Each row was made from one walk, in order. Every step used is in the known rows, and no mark comes twice. Write each row's walk.
Known rows:
nese > tizes > todad > beso > buri: [ 5.04 -1.02 -2.83  1.02 -0.40  1.46  0.58  1.27 -1.74  2.77 -2.85 -1.06
  0.40  1.81  3.03 -2.80 -2.55  0.17 -2.16  2.37 -0.48 -3.65  0.98  1.51
 -5.40]
tizes > todad: [ 0.86  1.11 -0.59 -2.06  1.41 -1.63  0.02  0.63 -0.44  1.85 -1.42  0.94
  1.71 -0.74  1.08  0.21  0.00  2.50 -0.51  0.25 -0.20 -0.67  0.99  0.78
 -1.49]
beso > nese: [ 1.11 -0.96 -1.57  0.87 -1.84  1.16  2.39 -0.68  0.26  1.56 -1.23  1.27
 -0.13 -0.11  1.57 -2.60 -0.67  0.07 -0.79  0.94  0.55 -2.64 -0.36  0.11
 -1.54]
nese > tizes > buri > todad: [ 3.13  1.48 -0.05 -4.17 -0.12 -0.61 -4.64  0.86 -3.54  1.25  2.78  1.37
  1.67  0.85 -0.71  1.45 -2.63 -1.26  2.48  0.25 -0.79 -0.32 -0.65  0.34
 -3.01]
tizes > todad > buri > beso: [ 4.31 -1.72 -4.35 -2.32  0.50 -1.99  1.64  0.21 -0.73  2.52  0.24 -0.79
  3.25  3.08  2.32  1.63 -1.64  2.31 -2.27  2.50 -0.37 -3.46 -0.07 -2.79
 -3.97]
tizes > todad > buri > beso > nese: [ 5.42 -2.61 -5.86 -1.40 -1.26 -0.87  3.84 -0.43 -0.38  4.12 -0.91  0.39
  3.06  2.79  3.72 -0.81 -2.33  2.41 -3.05  3.39  0.08 -6.02 -0.41 -3.05
 -5.58]
buri > beso > nese > tizes: [ 5.09 -1.89 -4.38  1.59 -3.15  1.77  2.51 -1.46 -3.77  3.19  1.20  3.39
  1.74  1.97  2.98 -2.70 -2.11 -1.59 -1.83  2.10 -0.50 -5.99 -0.25 -1.15
 -3.77]
nese > tizes: [ 1.20  0.88 -0.35  0.71 -0.48 -0.06 -1.35 -0.83 -2.72  0.78  0.43  1.62
 -0.04 -0.08 -0.24 -0.59 -1.08 -0.61  0.12  1.72 -0.32 -1.34 -0.65  0.94
 -1.02]
buri > todad > beso > nese: [ 5.11 -1.85 -2.75 -1.04  0.75  4.66  1.53  1.05  0.90 -0.06 -0.90 -1.55
 -1.35  1.49  2.82 -1.45 -2.97  0.79 -2.14 -0.44  0.92 -2.08 -0.91  1.04
 -2.32]
todad > tizes: [-0.39  1.12 -0.47  2.57  1.34 -0.92  2.19 -0.47 -0.13 -0.04 -0.64 -0.53
  2.44 -1.10  0.44 -2.84 -0.45  0.14  0.44  1.60 -1.42 -2.11 -1.48 -2.35
 -0.20]
nese > buri > tizes > todad: [ 1.09  2.70 -0.07 -2.95 -1.18 -2.28 -1.73  1.95 -3.62  3.74 -1.03  3.56
  1.22 -0.87 -0.26 -1.78 -1.01  2.49 -0.07  1.98 -2.21 -2.68  1.79 -0.57
 -3.50]
beso > nese > tizes: [ 2.33 -0.23 -2.05  1.69 -2.20  1.18  0.81 -1.36 -2.33  2.40 -0.53  2.74
 -0.28 -0.05  1.38 -3.13 -1.70 -0.58 -0.75  2.68  0.13 -4.00 -0.86  0.72
 -2.67]
beso > todad: [ 1.63  0.51 -0.38 -1.56  0.84  1.01 -1.45  1.44  1.52 -0.89  2.07 -0.49
 -0.79  2.62 -0.17 -1.21  0.27  0.30  1.70  0.43 -1.73  2.37 -1.75 -0.27
  0.67]
beso > todad > lita: [ 2.18  1.91 -1.10 -1.70  0.64 -0.90 -0.30  1.88  1.72 -2.12 -0.48 -3.28
 -1.13  0.41 -1.28 -1.08  2.12  3.07  3.43 -1.47 -1.58  4.41 -1.20  0.77
  1.60]
buri > tizes > todad > beso: [ 3.00  1.02 -2.92 -1.01  1.13 -0.75  0.54  0.93 -2.53  1.83 -2.47 -0.77
 -0.62  0.02  2.35  0.05 -1.54  2.99 -1.15  1.55  1.26 -1.68  0.94  2.29
 -3.14]
todad > tizes > buri > nese: [ 2.07 -0.61 -2.47 -0.03 -3.98 -2.49  2.35 -2.29 -2.52  2.65 -0.03  0.50
  4.88 -0.57  1.31 -3.75 -1.80 -2.40  3.45  2.32 -0.80 -4.18  0.42 -2.69
 -2.54]
beso > buri > todad > lita: [ 2.96  0.43 -1.52 -1.71 -0.72  0.22 -1.00  3.68  2.32 -1.03 -0.50 -3.17
 -0.29  0.11 -0.83 -0.64  0.37  4.37  1.20 -1.20 -1.54  1.41 -0.56 -1.82
 -0.16]
beso > todad > tizes: [ 1.29  1.47 -0.98  0.94  2.20  0.08  0.86  0.82  1.64 -1.00  1.53 -0.97
  1.73  1.58  0.18 -3.94 -0.16  0.60  2.20  2.19 -3.19  0.24 -3.43 -2.42
  0.47]
todad > lita: [ 0.59  1.41 -0.74  0.07 -0.07 -1.80  1.02  0.43  0.23 -1.16 -2.52 -2.68
 -0.21 -2.23 -1.05  0.17  1.91  2.44  1.86 -2.13  0.32  1.86  0.84  1.28
  0.91]
tizes > todad > lita: [ 1.22  2.69 -1.40 -1.82  1.32 -3.36  1.21  1.21 -0.02  0.62 -3.98 -1.72
  1.29 -2.70 -0.13  0.34  1.96  5.04  1.22 -1.75 -0.01  1.28  1.66  2.05
 -0.44]
nese > tizes > todad: [ 2.06  2.04 -1.06 -1.19  0.89 -1.56 -1.23 -0.04 -2.88  2.63 -0.80  2.43
  1.45 -0.49  0.77 -0.41 -0.96  1.90 -0.32  1.96 -0.49 -1.95  0.39  1.69
 -2.60]
beso > buri > tizes: [ 0.73 -0.31 -2.07  1.08 -3.52 -0.69 -0.73  1.59 -0.63  1.57  0.84  0.66
 -1.33  1.23  0.37 -2.09 -1.05  1.43 -0.10  3.42 -0.81 -2.20 -0.76 -3.06
 -1.83]
tizes > buri: [ 0.25 -0.16  0.44 -1.99 -1.27 -1.66 -1.02 -0.19 -1.80  1.07 -0.05 -0.50
  1.65  0.00 -0.03  0.57 -0.46 -2.66  2.62 -0.87  0.40  0.22  1.15  0.11
 -2.31]

Write each row's walk:
[ 1.94  2.17 -3.28 -0.74 -2.17 -4.13  0.43  2.72 -0.81  2.38 -3.24 -1.08
 -0.04 -1.67  0.30 -1.61  0.78  6.49  1.11  1.89 -0.68 -0.96  1.00 -0.77
 -2.37] => beso > buri > tizes > todad > lita
[ 2.64 -1.88 -2.00 -1.85 -1.99 -1.21  0.67 -0.27 -3.18  1.83  1.80  0.28
  3.78  2.16  1.46  0.96 -0.72 -3.72  1.16 -1.46 -0.21 -1.46  1.78 -1.71
 -3.55] => tizes > buri > beso
[ 5.60  0.47 -4.91 -0.51 -5.62 -2.43  1.44  0.23 -2.06  3.87 -3.10  0.76
  1.94 -0.92  1.27 -3.98 -0.47  3.98  1.38  2.85 -1.19 -3.81  1.83  0.15
 -3.31] => beso > buri > nese > tizes > todad > lita
[ 5.02  0.73 -1.75 -2.32 -1.25  0.81  0.45  2.92 -0.72 -0.29  0.70 -1.10
  1.77  2.82 -0.78 -2.56  1.32  0.34  1.99 -2.54 -4.45  1.11  1.07 -1.67
 -1.46] => nese > buri > beso > todad > lita
[ 1.24  3.82 -2.69 -1.97  0.13 -5.01  0.13  1.43 -2.05  1.50 -2.94 -0.54
  0.06 -3.42 -0.41  0.36  1.39  6.98  1.78  0.46  0.38  0.48  0.91  1.33
 -0.78] => buri > tizes > todad > lita
[ 5.24 -0.85 -4.08 -0.59 -5.63 -0.72  0.23 -0.36 -2.40  4.99 -0.63  3.38
  2.30  1.30  2.22 -4.30 -2.36  1.50 -0.51  4.68 -1.54 -5.54  1.23 -1.09
 -4.35] => beso > buri > nese > tizes > todad
[ 2.18  0.23 -1.21  0.95  0.83  0.90  0.16  2.54  2.01  0.06  1.41 -0.82
  2.51  1.44  0.59 -3.55 -2.13  2.07 -0.11  2.48 -3.19 -2.65 -2.88 -5.40
 -1.19] => beso > buri > todad > tizes
[ 4.37  0.56 -3.37 -1.73 -3.18 -1.41 -0.05 -1.86 -3.68  4.18 -0.40  3.80
  2.29 -0.31  1.74 -2.05 -1.72  1.91  0.03  3.47 -0.49 -4.41  1.22  1.15
 -2.67] => buri > nese > tizes > todad
[ 3.04 -3.17 -3.04  0.48 -6.40  1.05  1.54 -0.52  0.63  2.21  0.28  0.89
  0.64  1.98  1.48 -3.71 -1.37 -0.28 -0.05  2.76 -0.81 -3.81  0.80 -2.60
 -1.76] => beso > buri > nese
[ 3.99 -0.07 -4.03 -0.57 -1.11 -1.53  0.73 -1.24 -1.89  4.24 -2.00  1.32
  0.73  0.59  2.29 -1.68 -2.78  2.66 -1.81  5.69  0.27 -5.61 -1.52 -0.32
 -5.29] => beso > nese > tizes > todad > buri
[ 1.45  1.43 -0.57 -1.14  0.94 -1.88 -0.27  0.76 -0.18  0.14  1.33 -1.50
  3.38  1.68  0.18 -3.39 -0.67 -2.13  4.79  1.28 -2.78  0.62 -2.27 -2.32
 -1.77] => beso > todad > tizes > buri
[ 1.32  1.81 -0.50 -0.37  3.02  0.19 -0.23  1.27  0.75 -0.66  1.64 -0.32
  2.49 -0.35 -0.03 -1.45 -1.66  2.35  0.39  0.97 -2.02 -1.31 -2.88 -3.13
  0.30] => buri > todad > tizes
[ 3.55  0.13  0.29 -3.01 -1.50  3.29 -0.95  2.02 -0.19  1.95  0.35  2.86
  0.55  0.94  0.24 -2.98 -2.45  0.41 -1.17  0.02 -2.46 -3.06 -0.01 -1.72
 -2.92] => beso > nese > buri > todad
[ 3.84 -1.34 -4.40 -2.84 -2.83 -2.59  1.10 -1.57 -0.07  3.41 -1.06 -0.16
  1.65  1.09  1.65 -0.53 -2.01  3.33 -0.78  4.58  0.21 -4.07  0.20 -1.56
 -2.99] => tizes > todad > buri > nese
[ 3.53 -2.84 -3.81 -0.32 -0.83 -0.26  1.49 -0.58 -0.28  0.83  1.64 -1.77
  1.75  3.57  1.19  1.57 -1.52 -0.13 -1.71  2.11 -0.12 -2.85 -1.17 -3.79
 -2.60] => todad > buri > beso
[ 3.05 -1.34 -0.57 -0.87 -2.03  1.52  0.92  0.78 -2.65  1.81  1.21  2.11
  2.67  2.54  0.53 -1.49 -0.92 -2.60 -1.40 -1.13 -2.77 -3.00  2.09 -2.73
 -3.10] => nese > buri > beso
[ 4.32 -1.61 -4.45 -0.24 -4.75 -0.76 -0.48 -3.00 -2.23  2.26  1.16  0.45
  0.11  1.92  0.56 -1.10 -3.10  0.25 -0.07  6.06  0.24 -4.70 -1.31 -1.69
 -2.57] => todad > buri > nese > tizes
[ 4.66 -0.74 -1.41 -0.97 -0.64  2.57  3.28  0.83 -1.45  3.55 -5.17  0.38
  0.98  0.45  3.01 -4.36 -2.10 -0.46 -2.69 -0.07 -0.93 -4.64  2.89  1.95
 -6.16] => tizes > todad > beso > nese > buri
[ 3.82 -2.07 -0.95  1.01 -1.95  4.32  3.12  0.36 -1.11  1.75 -3.56 -0.51
 -0.57  1.06  2.19 -4.64 -2.27 -2.97 -2.00 -0.30 -0.73 -4.00  1.84  1.11
 -4.70] => todad > beso > nese > buri
[ 5.31 -1.82 -2.19 -3.03 -0.53  2.65  0.52  0.85 -0.85  1.21 -0.98 -2.12
  0.35  1.48  2.71 -0.85 -3.30 -1.78  0.15 -1.21  1.24 -1.62  0.28  1.24
 -4.74] => tizes > buri > todad > beso > nese
[ 5.67 -0.45 -2.78 -2.78 -1.69 -0.26 -2.06  0.39 -4.23  1.85  4.27  1.22
  2.94  4.83  1.12 -0.68 -1.58 -3.93  3.01  0.80 -2.44 -0.56 -0.63 -1.13
 -3.99] => nese > tizes > buri > beso > todad
[ 1.65 -0.54  0.14  0.10 -3.06  2.03  1.67  0.40 -0.89  2.75 -1.55  2.55
  0.52  0.14  0.53 -4.46 -1.21 -1.53 -0.87  0.62 -1.77 -3.99  1.12 -0.89
 -3.33] => beso > nese > buri
[-0.26  0.94 -0.14  0.57 -0.01 -2.68  1.25 -0.70 -1.83  1.08 -0.61 -0.94
  3.95 -1.00  0.34 -2.25 -1.00 -2.43  3.00  0.76 -0.99 -1.58 -0.57 -2.06
 -2.28] => todad > tizes > buri
[ 4.20 -1.09 -3.23 -0.04  0.59  1.74  4.17 -0.03 -0.21  2.61 -4.59 -0.85
  0.22  0.21  4.23 -2.52 -1.73  1.22 -2.52  0.30  1.51 -3.24  1.35  2.84
 -4.37] => tizes > todad > beso > nese
[ 6.13 -2.89 -5.91  1.37 -3.22  0.78  2.29 -1.97 -2.81  3.04  1.26  0.90
  1.32  3.61  2.70 -1.52 -3.31 -0.80 -2.43  4.87 -0.03 -6.69 -1.97 -3.10
 -5.11] => todad > buri > beso > nese > tizes
[ 2.92 -2.94 -1.74  2.02 -1.23  3.03  1.95  1.25  1.20 -0.05 -2.07 -3.63
 -1.21  2.55  2.07 -2.31 -1.51 -1.60 -1.89  0.43  0.24 -1.53  0.73 -0.12
 -2.77] => todad > beso > buri
[ 1.92  0.57  0.33 -4.95  0.42 -0.91 -3.41  1.49 -1.01  0.49  2.08 -0.28
  1.71  0.72 -0.49  2.02 -1.49 -0.68  2.22 -1.45 -0.37  1.17 -0.14 -0.49
 -1.61] => tizes > buri > todad
